Every row comes from one small tree of marks. Brackets hold a mark, then the marks that hang from it, in alphabetical order. Every link used is in the known rows. Which tree was each row made from?
Known rows
(Z (R G)): [ -5 -24   5  47 -10 -13  35  -9   7  -4  -3 -11 -21 -32  -6  -9  18  39
  -3 -50]
(R (G A) X): [  9  11  10  -9 -10  13  43 -11  -1  -6   2  10  23  13  -8   4  -2  23
  18  -7]
(R X Z): [ -3  12   3 -27   1   7  19  -3   9   8 -22  25   3   0 -13  54 -37  76
  27 -27]
(S A): [  5 -25   2  15  45  -3  69 -12   4 -21 -20   5  22  24   0  22 -44  50
 -20 -85]
(Y W): [   7  -21   12   66   27   28   19   -6    9  -13  -10  -20   -8   22
   -5   37  -43   19   14 -100]
(R E (G A) Z): [ -7  15  -6   6  20  38 -21   8   6  16   2  13   8 -51   8  21   6  15
 -27 -17]
(S (A (G Q R W))): [  8 -25  -3  -5  21 -58  21   6  -8 -25  -1 -21  -2  18  10 -33 -36 -20
 -17  -6]
(Q (G A R)): [  3 -19   3  -1  22 -80  11 -17  -1  -1   0  -2  15 -17   5   7  23   3
 -39 -23]
(A G): [  9 -22  19  45  43 -18  34 -10   4 -20 -24   4  -6 -11 -28  18 -31  30
  -8 -70]
(Z (R E (G A Q W) X)): [ -6   8 -13 -11 -49  49 -10   2  -4  18  15 -14  -5   6  -1 -29  27 -27
  26  59]
(Q (G A (R E X Z) W)): [ -4  12 -15 -58 -12 -32 -33   2  -4  24  11 -15   6 -32   5  17   5  -9
  -4  46]
(R E (G A Q) X): [ -1  29  -5 -16 -20  55  -9   1  -4  14   8  20  20  21 -10   1  21 -19
  15  37]
(G A Q): [  3  -7  11  10  25  13  17  -8   4 -15 -14  30  20  51   8   5 -11  -3
 -15 -15]
(A (G R)): [  5 -20  17  41  31 -63   0  -3   1 -10 -21  -8 -11 -29 -17   0  10  15
 -10 -56]
(S (A (G Q (R E) W))): [  3 -15 -10   3  25 -26  -5  11  -8 -11  -2 -22  -2   5   5 -26 -18 -33
 -19  -6]
(Q (G A (R Z))): [ -2 -10  -5 -28  18 -95  -7 -10   2  10   3   6  11 -43  15  17  12  18
 -44  -5]
(Z (R G X)): [ -3  -7   0  15 -37  -9  39 -11   3   8  -1  -7 -12 -18 -17  -3  18  47
  28 -17]
(X (R E (G A Q W) Z)): [ -4   8  -8  10  -7  16 -66  13   0   8  25  13 -23 -24  18 -10  29 -13
 -19  27]

Write each row's tree
[ -7  40 -16 -47 -24  42 -31  10   0  27  11  30  15  -7   3  16   7  -1
   8  58] | (R E (G A Q) X Z)
[  2   0   2  40  -3  27 -44   4  -3  -4  20   4 -20   3   7 -25  42 -31
 -10  10] | (X (R E (G A Q W)))
[-10  -4  -4  21 -17  37   2 -10   6  27 -23   1  -4 -10 -31  29  30  44
  31 -34] | (Z (R E X))
[-16  29 -12 -30 -20  -6 -66  17   3  32 -15  23  -8  -4  -1  26  33  13
  24  29] | (G Q (R E X Z))
[  8  15   4 -30 -32  32  29   1  -5 -18  15  -1   6  49   7 -23 -25 -23
  32  54] | (R (G A Q W) X)
[ -1 -12  -3   2  17 -24 -17  -4  -4   4   5 -27   0 -21   5  -2  19 -32
 -25  -1] | (Q (G A (R E) W))
[ -3  14   4  -5   1  15 -31  -2  -1  24 -20   5  27   1  -7  17  55   3
  13 -13] | (G A (R E X))
[ -6  37 -15 -54 -32  63 -31  18  -2  16  17   7   1   1  10   0 -17 -21
  22  78] | (R E (G A Q W) X Z)
[  9 -23   6  -4  25 -17  43 -16   0 -22   4 -14   6  12   1   6 -42  -4
 -23 -18] | (Q (G A W))
[  3  -1   8  14   8   3  24  -3   1 -18   8  18   9  19  12 -17  -3 -12
 -18  -1] | (R (G A Q))
[  6  -4   9   6  -1  22  24   4  -1 -30  13  -5  -5  31  19 -33 -27 -33
  -5  19] | (R (G A Q W))
[ -5  16  -8 -29 -15 -15 -58  22  -4  14  -4  -8 -24 -15 -10  -2  -7 -22
  24  53] | (A (G Q (R E X Z) W))
[  0  -2  -5 -21 -53   6  23  -3  -3   0  17 -13  -5  21   8 -38   6 -11
  28  58] | (Z (R (G A Q W) X))
[  5 -16  12  21  10 -49 -13  10  -3 -22  -8 -18 -28   8  -3 -28 -12 -31
   4   5] | (A (G Q R W))
[ -1   9   0  16   3  65 -12  11  -2  -9  11  -7  -4  15  10 -23  -4 -51
  -6  22] | (R E (G A Q W))
